Each row was made from one path, in order. Every step used is in the known rows, and no mark comes twice. Write each row's path.
(in the rows, 128 means zero)
Known rows
fimem-kunin-nago: [120 127 114  96 160  82 149 124 134 151 110 100 129 143 122 158 119 174
 112 118 113 129 152 157 173 142 105 127 115 109 117 138 146 122  98  82
 155 136 149 136 113 127 149 174 145  88]
kunin-nago-tuda-nizari-nibaz: [156 141 140 136 122 143 122 139 136 154 124 106 103 157 144 156 130 129
 137 116  96 156 110 156 163  81 132 121 140 125 119 126 121  99 130  86
 147 152 120 139 106 120 130 137 145 102]
nibaz-nago-kunin: [108 135 132 143 161  94 125 108 127 163  78 138 137 144 107 129 134 151
 108 112 131 128 115 159 142  63 132 125 124 145 122 139 139  96 131 107
 123 109 152 143 132 136 144 158 145 120]
nizari-kunin: [115 133 112  92 171 148 106 115 140 156 177 141  89 146 110 144 112 168
 115 132 121 131 167 149 132 115 126 123  94 117 124 115 113 104 158  90
 159 110 133  97 129 106 149 162 137 114]
bafepi-tuda-fimem-kunin: [111 125 163  65 155 155 139 122 130 162  94 132 116 125 117 126 114 124
 151 129 167 167 144 152 158 171 130 128 128 119 114 135 105 134  92 104
 138 119 132 136 120 137 152 151 152  84]
bafepi-tuda-fimem-nibaz: [112 133 171  72 145 171 137 127 120 156  98 125 116 133 124 114 112 123
 180 136 161 188 109 142 123 162 133 129 144 138 108 146  99 142 124 131
 133 122 115 142 115 127 148 126 157  90]
kunin-fimem-tuda: [145 145 111 105 171 119 101 145 125 148 200 149 110 140 128 139 130 145
 135 131 127 154 127 139 173 110 126 120 124 146 129 137 124 111 123 102
 165 121 141 136 131 129 142 141 138 120]
nizari-nibaz-nago: [120 141 127 101 147 127 113 121 124 139 147 126 106 150 122 132 111 117
 140 118  90 153 107 144 178  70 120 123 100 148 121 123 120 107 162 123
 130 129 135 129 125  96 148 143 153 114]
bafepi-tuda: [120 121 138  91 142 175 125 120 124 163 101 132 101 133 107 122 117 143
 151 120 150 158 143 162 164 103 155 124 146 125 111 120  91 134 121 119
 138  84 131 126 104 114 142 157 149 106]
nizari-kunin-fimem-tuda-bafepi: [129 148  99  84 172 102  97 135 138 156 252 151  86 147 124 151 119 144
 127 137 108 142 158 132 159 108 104 112  94 127 136 102 116 100 136  90
 166 122 134 118 126 107 140 162 135 123]
nibaz-nago-tuda: [122 144 129 147 137 136 119 116 131 164 104 128 116 138 114 128 142 125
 111 111  92 120 125 162 151  65 132 135 114 113 118 137 138 100 147  94
 132 105 145 142 130 139 143 155 146 124]
nibaz-nago-kunin-nizari-tuda-fimem: [110 144 145 125 149  97 122 118 129 157  71 152 163 132 123 141 139 130
 105 116 122 141 110 149 138 125 148 125 132 145 138 141 124  84 121 102
 129 139 135 144 123 132 138 140 143 121]
fimem-kunin-nago-nibaz: [123 128 105  96 148  75 139 136 134 148  90  95 140 145 133 163 126 157
 113 122 126 129 158 150 163 133 103 128 114 101 116 150 136 108 117  95
 161 151 143 149 103 130 138 174 147  96]
kunin-nizari-tuda-fimem-nibaz-nago: [115 144 140  91 136 129 124 133 124 139 107 134 167 127 142 145 117 117
 123 124  99 162 119 130 121 186 152 130 127 139 140 150  99 122 141 109
 152 145 115 141 108 109 150 127 143 126]
nizari-tuda: [137 140 124 101 145 125 129 122 135 157 148 141 132 134 119 143 113 156
 122 107 142 128 141 140 130 116 144 128 117 144 128 111  84 102 154 124
 162 105 125  93 106 114 150 165 136 136]
tuda-bafepi: [105 123 111  92 149 137 120 106 140 143 176 106  79 144 124 117 109 152
 158 118 110 148 161 134 153  96 110 129 111 105 108 105 103 145 110 139
 134  79 153 128  88 104 147 172 150 143]
nizari-tuda-fimem: [136 147 145  90 150 128 134 123 140 153 142 141 136 129 125 134 115 126
 140 116 151 149 126 132 117 164 134 130 109 141 123 125 101  94 144 133
 158 122 120  95 112 122 150 147 146 127]
kunin-fimem: [140 136 119 111 181 134 117 134 127 156 167 156 120 147 122 123 131 157
 147 132 145 162 122 151 173 118 111 122 138 134 117 132 114  96 128 101
 156 114 148 130 136 108 137 133 146 110]
fimem-tuda-nizari-kunin-nago: [134 142 117 110 142 107 121 130 133 142 173 140  94 142 138 162 108 131
  98 121 106 137 158 147 116  88 154 109  91 138 130 119 121 130 136  86
 179 145 114 121  98 134 160 165 124 128]
kunin-nizari-tuda-bafepi: [111 127 112  85 129 132 107 125 136 140 144 124 128 132 139 148 115 146
 124 112  90 151 168 128 154 152 155 126 131 117 139 110  74 133 115 114
 151 107 129 124  79  92 142 157 137 148]
nizari-nibaz-nago-tuda: [134 147 136 116 134 140 101 130 130 151 148 114  99 149 124 141 124 112
 134 114  77 146 107 143 185  64 120 131 112 135 127 128 121  98 159 107
 127 130 128 139 134 111 139 139 152 112]
tuda-fimem-kunin-nizari: [103 130 146  71 169 134 125 129 138 142  97 137 132 127 137 141 114 126
 121 137 125 163 163 138 154 234 121 134 118 104 126 163 125 131  90  87
 148 146 141 143 122 135 152 132 146  92]
fimem-tuda-nizari: [130 136 129 111 143 130 122 131 130 138 134 138  89 136 142 143 111 122
 106 117 121 143 159 144 128  98 165 120 114 143 125 136 113 152 126 108
 169 126 116 134  97 145 165 150 126 143]
nago-tuda: [136 137 136 129 139 180 102 131 139 169 121 109  86 142 126 142 139 153
 130 115 105 132 146 145 161 107 135 141 142 103 120 148 103 109 129  95
 141 101 130 130 131 138 141 144 142 119]
nizari-kunin-fimem-tuda: [136 148 105  95 176 115  96 138 133 158 230 163  97 144 120 157 122 148
 117 140 117 140 151 138 155 115 117 114  98 139 135 115 122  90 149  78
 174 130 130 111 141 114 144 155 130 112]
kunin-nago-tuda-fimem-nibaz: [144 148 144 123 132 140 131 135 132 159 124  81 120 146 139 147 135 137
 163 124 100 159  96 141 126 137 108 136 135 117 111 163 140  93 122  99
 139 153 127 146 122 139 128 133 155  90]
bafepi-tuda-fimem: [119 130 161  80 146 184 132 119 127 159 105 129 108 127 113 111 117 123
 170 130 168 176 130 155 143 147 143 125 132 127 109 128  97 124 114 125
 133 107 131 125 110 126 144 143 155  95]
bafepi-tuda-fimem-nibaz-nago: [110 138 164  79 142 151 140 119 117 156  91 129 130 131 117 111 115 110
 172 132 149 180  95 150 122 144 134 128 130 140 110 144 118 131 132 133
 128 121 122 149 117 128 150 134 159  93]
fimem-nibaz-nago-kunin-nizari: [ 97 137 143 116 151  96 121 127 116 142  78 121 153 146 133 146 123 154
 125 128 102 154  92 137 111 120 131 134 156 153 131 169 127 135 146 116
 132 137 121 174 135 129 148 128 144 114]
nago-kunin-nizari-tuda-fimem-nibaz: [113 138 161 100 149 122 106 140 133 154  88 141 160 140 141 165 130 163
 128 124 137 164 118 122 124 189 147 132 173 160 146 158  83 111 114 111
 142 148 107 147 129 130 136 119 138 115]
nizari-kunin-fimem: [131 141 111  99 184 132 104 132 138 161 210 172 104 153 113 145 123 158
 129 141 140 146 146 149 150 125 107 117 106 128 128 107 118  80 157  84
 166 122 137 110 146  95 138 146 138 105]

Which path is each row?
[136 152 130 108 148 137 119 130 140 163 171 109 104 152 130 165 124 142
 141 135  98 145 116 139 109 136 102 127 109 115 123 134 133  85 147  75
 154 154 119 122 140 122 132 144 145  87] -> nizari-kunin-nago-tuda-fimem-nibaz
[111 142 133 120 134 100 124 120 126 146 138 100 118 145 134 132 122 126
 152 121  80 145 106 130 112  90 110 141 123 126 117 152 131 139 151 125
 125 113 128 167 123 134 148 144 151 125] -> fimem-nibaz-nago-tuda-bafepi
[140 144 109 107 133 110 117 138 135 136 157 133  98 145 147 166 116 118
  99 127 111 137 162 144 111  82 150 110  94 133 129 132 115 118 146  93
 181 165 106 134  89 140 151 165 129 134] -> fimem-tuda-nizari-kunin-nago-nibaz
[118 137 158 126 147 118 125 122 132 137  86 163 111 156 139 136 112 106
 120 120 137 166 117 155 141  77 145 114 134 163 131 116 112 121 151 110
 138 147 115 143 121 113 152 127 139 121] -> tuda-nizari-nibaz-nago-kunin
[136 144 158 119 146 194 108 131 144 172 127 121  94 136 132 133 137 124
 148 125 122 151 136 139 138 159 123 143 131 106 116 159 113  99 114  95
 138 119 127 131 139 148 139 129 150 109] -> nago-tuda-fimem
[148 150 126 115 159 102 111 148 121 136 178 170 114 147 143 140 122  97
 128 131 117 170 109 144 172  85 130 108 115 163 134 121 123 113 143  99
 162 150 128 149 125 124 147 129 136 121] -> kunin-fimem-tuda-nizari-nibaz-nago
[119 147 146 129 145 114 129 118 135 164  97 129 125 131 121 130 138 106
 112 119 104 130 126 153 152 130 110 139 102 107 120 150 154  98 128  82
 131 130 145 152 139 156 148 148 149 106] -> nibaz-nago-tuda-fimem-kunin
[123 118 155 100 135 175 140 120 128 153  78 156 101 136 120 116 112 120
 143 122 169 170 146 172 140  97 172 117 151 131 114 112  84 152 123 112
 150 104 121 137  94 118 151 147 139 112] -> bafepi-tuda-nizari
[114 141 117 139 130 124 118 108 136 158 134 115 104 139 117 122 137 120
 131 108  73 125 133 152 155  59 113 136 109 103 117 121 133 111 133 108
 121  91 154 147 113 134 141 167 150 137] -> nibaz-nago-tuda-bafepi
[138 143 103 100 163 110 104 138 129 145 224 133  99 141 135 129 124 139
 149 130 111 157 139 129 179 102 107 117 117 134 125 121 117 125 111 117
 156 111 147 143 112 124 141 152 142 134] -> kunin-fimem-tuda-bafepi
[129 136 141 128 184 120 104 136 133 172 123 156 132 153 120 144 143 177
 135 129 172 158 110 147 179 118 113 123 167 157 128 141 112  84 106 102
 137 115 142 144 152 127 127 128 141 104] -> nago-kunin-fimem
[134 147 165 111 144 172 111 139 136 161 128 106 103 140 141 140 131 122
 156 131 115 163 114 127 118 162 114 150 138 118 115 174 118 113 132 106
 138 130 117 149 146 152 145 116 151 104] -> nago-tuda-fimem-nibaz
[131 146 143  79 157 103 143 126 142 154 130 147 142 127 127 148 113 129
 123 115 157 137 146 132 132 190 125 131  97 136 130 128  99 106 127 111
 161 138 125 103 119 135 156 154 142 114] -> nizari-tuda-fimem-kunin
[116 134 102  93 143 123 110 121 133 139 194  96  77 133 133 136 112 138
 133 114  86 137 166 122 154  90 135 124  93 125 121 122 116 156 104 132
 148  94 139 133  86 136 156 177 138 152] -> fimem-tuda-bafepi
[132 135 136 115 169 124 123 127 140 144 160 200 100 155 134 140 111 125
 119 142 152 160 147 160 123 126 138 110 122 133 129 101 104 110 159  83
 173 139 122 121 128 105 147 136 130 117] -> tuda-nizari-kunin-fimem
[128 157 148  95 145  95 146 127 129 146 131 143 156 131 131 135 111 107
 148 119 145 151  93 127  85 156 127 133 104 157 124 139 112 105 170 132
 153 141 117 117 120 128 155 139 148 123] -> nizari-tuda-fimem-nibaz-nago
[ 99 145 166 100 161 120 124 127 123 142  89 130 151 138 140 132 122 121
 144 138 126 175  89 130  99 182 116 132 138 143 122 178 137 119 125 118
 128 153 127 166 134 136 146 109 153 101] -> tuda-fimem-nibaz-nago-kunin-nizari
[129 130 119 112 147 103 135 134 139 167 105  99 120 142 127 168 132 163
 107 115  98 120 149 153 179 135 106 134 123  97 123 145 141 110  99  70
 152 137 143 145 124 142 140 167 143  86] -> fimem-kunin-nago-tuda
[131 146 127 113 174  90 129 136 114 144 155 152 144 149 128 125 128 136
 152 139 123 167  81 143 134 107  98 127 141 152 118 146 135 112 162 113
 147 132 141 158 147 114 143 122 149 106] -> kunin-fimem-nibaz-nago
[104 124 158  59 147 168 128 127 128 155  80 132 125 122 125 131 116 124
 144 134 142 174 155 156 176 188 147 126 142 111 124 142  99 141  86  97
 138 122 128 149 108 129 145 141 150  85] -> bafepi-tuda-fimem-kunin-nizari
[148 143 124 113 166 116 112 148 127 141 170 169 111 143 142 137 123 124
 129 135 138 166 134 148 158 101 139 113 132 150 129 128 115 124 129  95
 170 135 126 142 123 132 149 133 131 123] -> kunin-fimem-tuda-nizari
[126 135 147 115 143 124 130 123 129 129 111 165 103 155 139 128 102  97
 125 121 119 168 122 158 140  73 146 115 115 153 122 110 114 128 161 112
 145 141 121 135 110 102 157 131 140 123] -> tuda-nizari-nibaz-nago
[138 147 138  85 150  83 150 130 141 156 124 129 149 129 128 155 115 129
 127 113 147 139 127 138 137 179 116 127 104 132 127 125 122  92 121 105
 163 149 132 106 114 131 149 161 145 102] -> nizari-tuda-fimem-kunin-nago
[106 139 132 136 145  99 117 117 127 157  70 151 159 136 117 147 138 146
  93 109 110 128 116 155 148  96 154 123 141 146 141 134 117  94 131  98
 133 125 137 144 118 126 139 153 137 127] -> nibaz-nago-kunin-nizari-tuda
[101 138 149  71 160 121 120 130 131 135 110 136 139 131 138 145 112 106
 125 135 102 166 137 136 169 202 109 130 106 117 132 159 135 120 108  88
 137 163 136 148 129 125 152 130 150  92] -> tuda-fimem-kunin-nizari-nibaz-nago
[128 132 126 117 132 169 101 121 147 158 163  94  73 143 131 132 132 137
 147 113  92 139 159 132 166 106 119 140 129  91 116 125 101 126 111 111
 129  85 138 142 111 132 136 157 146 138] -> nago-tuda-bafepi
[118 142 141 113 156 113 105 126 127 150 121 125 115 153 122 142 121 134
 131 116 113 152  97 141 183  62 120 121 119 161 128 130 125  93 150 118
 123 132 132 139 134 109 140 138 150 110] -> nizari-nibaz-nago-kunin
[100 137 123 130 138  77 115 110 131 151  88 141 150 137 121 140 135 145
 106 109 103 130 128 147 149  94 138 122 130 137 140 122 114 105 115 109
 126 114 143 148 106 118 138 161 141 139] -> nibaz-nago-kunin-nizari-tuda-bafepi
[152 145 132 106 161 118 103 155 124 138 195 164 105 149 148 145 121 108
 135 134 122 175 120 138 170 106 132 112 127 160 135 126 107 124 136 106
 170 143 119 140 126 119 146 121 133 119] -> kunin-fimem-tuda-nizari-nibaz
[110 124 121  76 153  96 120 134 135 142 100 135 146 127 135 173 114 157
  85 116 107 130 178 141 176 184 146 133 129 114 147 135 103 140 108  82
 166 134 128 133 112 120 157 161 132 111] -> fimem-kunin-nizari-tuda
[121 138 136  82 141 153 113 134 133 143 121 143 148 125 141 147 119 136
 126 123 114 159 145 134 139 195 162 129 131 129 140 137  87 113 122 106
 158 137 124 116  99 108 145 135 142 128] -> kunin-nizari-tuda-fimem
[146 137 162 127 130 180 101 137 142 151 124 140  76 153 145 150 124 109
 133 120 113 159 134 145 164  99 146 132 146 129 129 130  88 120 144  95
 145 135 104 140 128 127 144 121 137 119] -> nago-tuda-nizari-nibaz
[134 153 149 111 139 148 105 131 130 153 138 120 103 145 130 137 124  97
 146 121  88 157  98 136 172  94 116 133 101 138 126 135 125  88 157 109
 123 140 125 138 139 119 139 125 156 105] -> nizari-nibaz-nago-tuda-fimem
[119 144 145 101 132 173  88 138 127 140 113 131 121 139 144 146 126 107
 128 129  63 172 123 137 185 142 141 131 131 122 137 151 104 109 132  91
 128 152 122 152 121 104 137 116 150 112] -> kunin-nizari-nibaz-nago-tuda-fimem
[134 152 150  82 151 117 140 131 132 147 145 135 144 134 135 142 108 127
 154 121 150 159 104 119  91 176 128 135 118 153 125 140  93 109 159 137
 157 139 110 110 120 127 154 134 146 123] -> nizari-tuda-fimem-nibaz
[130 137 142 105 173 119 126 133 134 137 157 189 106 157 138 142 105 121
 126 146 152 170 131 152 106 131 129 114 125 146 128 112 107 124 169  90
 175 148 113 132 134 104 152 124 130 113] -> tuda-nizari-kunin-fimem-nibaz
[124 139 137  81 158 109 143 130 140 145 105 113 136 140 140 146 123 126
 140 137 145 156 141 142 137 183  93 129  99 104 110 165 144  98 105 104
 154 165 142 143 115 140 140 149 155  90] -> tuda-fimem-kunin-nago-nibaz
[109 147 155  99 160 122 140 120 123 140 112 128 134 137 131 114 115 114
 160 138 128 172  92 133  85 167 105 136 105 140 109 165 142 123 149 130
 132 141 131 147 134 133 154 123 155 106] -> tuda-fimem-nibaz-nago
